What can hang from each mark:
j228: j606 j633
j368: j633
j633: j228 j368 j558 j606
j558: j633 j693
j606: j228 j633
j992: j633
j693: j558

Each row was made from one small tree. The marks that hang from a mark follow it in brackets, in the order of their numbers. Every link used is in the known rows. Write each row's tree.
Known rows:
j228(j606 j633): [ 0.09 -0.01 -0.20 -0.14  0.12  0.29 -0.18  0.15  0.42  0.50 -0.36  0.35
  0.03  0.03 -0.42  0.38  0.30 -0.35 -0.58 -0.02  0.02 -0.31  0.47  0.11]
j368(j633(j558(j693))): [ 0.16  0.27 -0.06 -0.02  0.22  0.31  0.02  0.00  0.27  0.36 -0.35 -0.21
  0.38 -0.03 -0.40  0.51  0.13 -0.31 -0.83  0.14 -0.36 -0.15  0.39  0.40]
j693(j558(j633)): [ 0.17  0.13 -0.04 -0.18  0.30  0.42 -0.10  0.08  0.31  0.29  0.35 -0.40
  0.13  0.01 -0.42  0.44  0.26  0.16 -0.24  0.17 -0.28 -0.44  0.27  0.28]
j633(j368 j558): [ 0.19  0.02 -0.27 -0.08  0.31 -0.23 -0.02  0.13  0.18  0.43  0.26 -0.40
  0.59 -0.12 -0.35  0.71  0.15  0.15 -0.27  0.27 -0.12 -0.31  0.46  0.37]
j992(j633): [ 0.05  0.01 -0.04 -0.12  0.23  0.26 -0.23  0.17  0.38  0.48  0.08 -0.09
  0.13 -0.06 -0.42  0.56  0.22 -0.44 -0.43  0.10 -0.07 -0.44  0.51  0.34]
j368(j633(j228)): [ 0.04  0.68 -0.11  0.04  0.18  0.17 -0.04  0.08  0.28  0.20 -0.58 -0.15
  0.35  0.12 -0.49  0.37  0.21 -0.44 -0.40  0.09 -0.32 -0.24  0.48  0.19]
j633(j368 j558 j606): [ 0.21 -0.22 -0.39 -0.05  0.30 -0.32 -0.03  0.10  0.12  0.43  0.38 -0.35
  0.56 -0.05 -0.37  0.81  0.12  0.24  0.55  0.19 -0.04 -0.24  0.38  0.48]
j228(j633(j368 j558(j693) j606)): [ 0.06 -0.37 -0.20 -0.07  0.16  0.08 -0.01  0.03  0.21  0.59  0.27 -0.23
  0.48 -0.04 -0.38  0.65  0.00 -0.32  0.00  0.02 -0.14 -0.24  0.27  0.51]
j368(j633(j558 j606)): [ 0.18  0.10 -0.27 -0.02  0.25  0.04 -0.03  0.04  0.25  0.30 -0.10 -0.14
  0.35  0.10 -0.40  0.58  0.12 -0.08  0.04  0.06 -0.22 -0.13  0.33  0.44]
j693(j558(j633(j228 j368))): [ 0.16  0.40 -0.05 -0.09  0.24  0.22 -0.05  0.07  0.19  0.24  0.40 -0.52
  0.47  0.04 -0.47  0.50  0.23  0.01  0.00  0.16 -0.40 -0.46  0.24  0.24]
j606(j633(j368 j558)): [ 0.25  0.34 -0.39 -0.09  0.21 -0.18  0.16  0.07  0.10  0.33  0.47 -0.43
  0.50 -0.09 -0.34  0.79  0.17 -0.02 -0.09  0.31 -0.15 -0.29  0.55  0.38]
j368(j633(j228(j606) j558(j693))): [ 0.23  0.69 -0.07  0.15  0.19  0.38 -0.04  0.02  0.18  0.30 -0.62  0.06
  0.61  0.08 -0.49  0.50  0.22 -0.55 -0.83  0.09 -0.44 -0.10  0.46  0.30]
j693(j558): [ 0.09 -0.04 -0.10 -0.28  0.32  0.35 -0.05  0.13  0.29  0.38  0.07 -0.33
  0.08 -0.06 -0.46  0.52  0.34  0.24 -0.28  0.26 -0.26 -0.40  0.42  0.43]
j606(j228 j633(j368)): [ 0.35  0.36 -0.38 -0.12  0.07 -0.04  0.31  0.07  0.26  0.27  0.19 -0.34
  0.00 -0.07 -0.32  0.69  0.24 -0.28 -0.27  0.34  0.06 -0.43  0.80  0.21]
j558(j633(j368)): [ 0.18  0.32 -0.13 -0.03  0.23 -0.06 -0.11  0.09  0.32  0.25  0.22 -0.44
  0.30  0.02 -0.37  0.45  0.18  0.01 -0.07  0.10 -0.08 -0.45  0.30  0.01]
j368(j633(j228 j558(j693))): [ 0.10  0.61 -0.03  0.11  0.20  0.34  0.00  0.02  0.17  0.28 -0.48 -0.20
  0.61  0.05 -0.47  0.49  0.12 -0.51 -0.81  0.12 -0.45 -0.14  0.44  0.40]
j693(j558(j633(j368))): [ 0.21  0.13 -0.07 -0.19  0.25  0.16 -0.04  0.07  0.27  0.29  0.47 -0.52
  0.29 -0.02 -0.42  0.52  0.25  0.20 -0.01  0.18 -0.32 -0.48  0.20  0.24]
j368(j633(j228(j606))): [ 0.16  0.79 -0.16  0.07  0.16  0.18 -0.08  0.08  0.29  0.21 -0.74  0.10
  0.37  0.14 -0.52  0.39  0.32 -0.40 -0.49  0.05 -0.30 -0.23  0.47  0.10]
j606(j228 j633(j558)): [ 0.34  0.25 -0.40 -0.09  0.16  0.24  0.23  0.09  0.19  0.27  0.27 -0.18
  0.04 -0.06 -0.28  0.73  0.15 -0.30 -0.71  0.35  0.08 -0.27  0.90  0.41]
j228(j606(j633)): [ 0.32  0.45 -0.33 -0.10  0.20  0.17 -0.02  0.13  0.27  0.32 -0.31  0.13
  0.05 -0.01 -0.44  0.58  0.46 -0.11 -0.34  0.19 -0.02 -0.26  0.64  0.13]
j228(j606(j633(j558(j693)))): [ 0.36  0.41 -0.28 -0.03  0.24  0.31  0.00  0.07  0.18  0.40 -0.23  0.08
  0.22 -0.08 -0.42  0.67  0.37 -0.18 -0.70  0.25 -0.13 -0.17  0.62  0.28]
j992(j633(j228 j558)): [ 0.05  0.25 -0.09  0.05  0.26  0.27 -0.24  0.17  0.18  0.43  0.26 -0.08
  0.58 -0.02 -0.43  0.65  0.09 -0.61 -0.57  0.09 -0.22 -0.29  0.57  0.49]
j228(j606): [ 0.22  0.23 -0.23 -0.09  0.28  0.21 -0.18  0.18  0.36  0.40 -0.53  0.19
  0.02 -0.03 -0.46  0.48  0.45  0.02 -0.51  0.17  0.02 -0.28  0.58  0.11]

Write each row's tree:
[ 0.12  0.41  0.01  0.20  0.26  0.51 -0.11  0.03  0.18  0.27 -0.22 -0.41
  0.28  0.10 -0.50  0.42  0.14 -0.44 -0.08  0.00 -0.20 -0.24  0.38  0.23]	j558(j633(j228 j606) j693)
[ 0.15  0.19 -0.35  0.12  0.29 -0.26 -0.05  0.12 -0.03  0.33  0.25 -0.36
  0.85  0.04 -0.45  0.78  0.08 -0.03  0.57  0.17 -0.15 -0.20  0.46  0.47]	j633(j228 j368 j558 j606)
[ 0.21 -0.24 -0.09 -0.02  0.24  0.09 -0.12  0.07  0.18  0.59  0.45 -0.25
  0.56 -0.10 -0.41  0.82  0.10 -0.38  0.07  0.09 -0.21 -0.32  0.33  0.59]	j992(j633(j368 j558(j693) j606))
[ 0.13  0.43 -0.25  0.11  0.22  0.08 -0.04  0.05  0.15  0.22 -0.20 -0.13
  0.57  0.16 -0.47  0.55  0.08 -0.30  0.04  0.05 -0.31 -0.11  0.39  0.42]	j368(j633(j228 j558 j606))
[ 0.12  0.28  0.00  0.07  0.21  0.18 -0.14  0.09  0.12  0.53  0.26 -0.29
  0.80 -0.11 -0.45  0.75  0.08 -0.68 -0.55  0.13 -0.36 -0.33  0.47  0.49]	j992(j633(j228 j368 j558(j693)))
[ 0.11  0.45 -0.06  0.04  0.20  0.31 -0.28  0.19  0.30  0.41 -0.19  0.16
  0.33  0.01 -0.51  0.54  0.30 -0.65 -0.50  0.04 -0.16 -0.34  0.56  0.25]	j992(j633(j228(j606)))
[ 0.20  0.63 -0.25  0.06  0.20 -0.12 -0.07  0.16  0.17  0.32 -0.44 -0.07
  0.57 -0.01 -0.52  0.56  0.37 -0.19 -0.12  0.16 -0.15 -0.34  0.53  0.07]	j633(j228(j606) j368)
[ 0.28  0.04 -0.17  0.02  0.18  0.32  0.12 -0.03  0.27  0.34 -0.28 -0.11
  0.19  0.06 -0.37  0.60  0.10 -0.35 -0.43  0.13 -0.21 -0.13  0.49  0.48]	j368(j633(j558(j693) j606(j228)))
[ 0.07  0.16 -0.33  0.12  0.35  0.09 -0.12  0.15  0.02  0.31  0.05 -0.19
  0.57  0.08 -0.46  0.66  0.09 -0.12  0.17  0.13 -0.08 -0.10  0.58  0.55]	j633(j228 j558 j606)
[ 0.27  0.51 -0.15  0.16  0.25  0.10 -0.03  0.08  0.03  0.43 -0.31 -0.14
  0.86 -0.09 -0.48  0.71  0.24 -0.30 -0.61  0.22 -0.32 -0.17  0.52  0.33]	j633(j228(j606) j368 j558(j693))
[ 0.20  0.25 -0.13 -0.05  0.26  0.17 -0.05  0.06  0.15  0.24  0.47 -0.49
  0.48  0.09 -0.48  0.55  0.22  0.11  0.48  0.10 -0.34 -0.42  0.17  0.31]	j693(j558(j633(j228 j368 j606)))
[ 0.26 -0.06 -0.14 -0.15  0.25  0.42 -0.02  0.06  0.30  0.24  0.43 -0.31
  0.00  0.09 -0.40  0.50  0.24  0.13  0.07  0.12 -0.15 -0.44  0.35  0.36]	j693(j558(j633(j606(j228))))
[ 0.11 -0.07  0.03 -0.05  0.28  0.43 -0.18  0.11  0.27  0.58  0.21 -0.14
  0.37 -0.13 -0.39  0.67  0.12 -0.53 -0.85  0.13 -0.21 -0.29  0.50  0.55]	j992(j633(j558(j693)))
[ 0.16  0.19 -0.21  0.16  0.27 -0.03  0.02  0.05 -0.05  0.42  0.02 -0.43
  0.84 -0.03 -0.49  0.78  0.09 -0.23  0.19  0.17 -0.26 -0.15  0.44  0.54]	j633(j228 j368 j558(j693) j606)
[ 0.34 -0.29 -0.42 -0.03  0.23 -0.21  0.09  0.09  0.15  0.38  0.36 -0.26
  0.37 -0.03 -0.32  0.82  0.10  0.08  0.25  0.23  0.08 -0.30  0.59  0.47]	j633(j368 j558 j606(j228))
[ 0.18  0.06 -0.01  0.07  0.29  0.48 -0.12  0.02  0.30  0.33 -0.12 -0.40
  0.04  0.05 -0.44  0.44  0.18 -0.22 -0.12  0.03 -0.11 -0.28  0.30  0.24]	j558(j633(j606) j693)
[ 0.02 -0.20 -0.12 -0.12  0.14  0.14 -0.01  0.05  0.26  0.59  0.20 -0.25
  0.52 -0.11 -0.36  0.56  0.01 -0.37 -0.60  0.09 -0.20 -0.29  0.35  0.40]	j228(j633(j368 j558(j693)))
[ 0.12  0.38 -0.03 -0.07  0.28  0.44 -0.10  0.10  0.22  0.22  0.28 -0.40
  0.32  0.09 -0.47  0.43  0.24 -0.03 -0.19  0.14 -0.35 -0.41  0.31  0.29]	j693(j558(j633(j228)))
[ 0.22  0.66 -0.25  0.08  0.19  0.04  0.20  0.03 -0.03  0.31  0.21 -0.50
  0.72 -0.07 -0.44  0.78  0.15 -0.42 -0.32  0.29 -0.33 -0.21  0.59  0.41]	j606(j633(j228 j368 j558(j693)))
[ 0.26 -0.30 -0.38 -0.03  0.29  0.16  0.00  0.13  0.21  0.37  0.11 -0.08
  0.09  0.00 -0.32  0.71  0.10  0.01 -0.11  0.19  0.17 -0.20  0.71  0.53]	j633(j558 j606(j228))
[ 0.28  0.53 -0.31  0.10  0.25 -0.14 -0.09  0.14  0.05  0.35 -0.09 -0.05
  0.88 -0.02 -0.46  0.71  0.24 -0.14 -0.24  0.19 -0.22 -0.23  0.54  0.26]	j633(j228(j606) j368 j558)
[-0.01 -0.29 -0.27 -0.15  0.11 -0.10 -0.04  0.09  0.32  0.51  0.16 -0.18
  0.25  0.03 -0.40  0.53  0.10 -0.20  0.36 -0.02  0.00 -0.36  0.28  0.29]	j228(j633(j368 j606))
[ 0.14  0.11 -0.21  0.08  0.21 -0.09 -0.16  0.12  0.09  0.45  0.51 -0.19
  0.79  0.01 -0.45  0.81  0.06 -0.49  0.34  0.05 -0.18 -0.31  0.41  0.53]	j992(j633(j228 j368 j558 j606))
[ 0.41  0.27 -0.33 -0.04  0.11  0.16  0.35  0.01  0.14  0.35  0.29 -0.37
  0.25 -0.13 -0.30  0.82  0.15 -0.39 -0.68  0.38 -0.08 -0.29  0.79  0.41]	j606(j228 j633(j368 j558(j693)))
[ 0.31  0.06 -0.24  0.01  0.19 -0.03 -0.01  0.06  0.31  0.24  0.28 -0.34
  0.10  0.08 -0.35  0.54  0.15 -0.07  0.37  0.08  0.08 -0.44  0.41  0.09]	j558(j633(j368 j606(j228)))
[ 0.42  0.42 -0.32 -0.03  0.19  0.09  0.07  0.05  0.16  0.41 -0.09 -0.02
  0.39 -0.10 -0.42  0.74  0.37 -0.12 -0.43  0.25 -0.18 -0.22  0.54  0.26]	j228(j606(j633(j368 j558(j693))))
[ 0.15  0.63 -0.13  0.11  0.21 -0.02 -0.10  0.09  0.21  0.19  0.13 -0.45
  0.51  0.08 -0.44  0.43  0.16 -0.25 -0.03  0.09 -0.16 -0.42  0.37  0.00]	j558(j633(j228 j368))
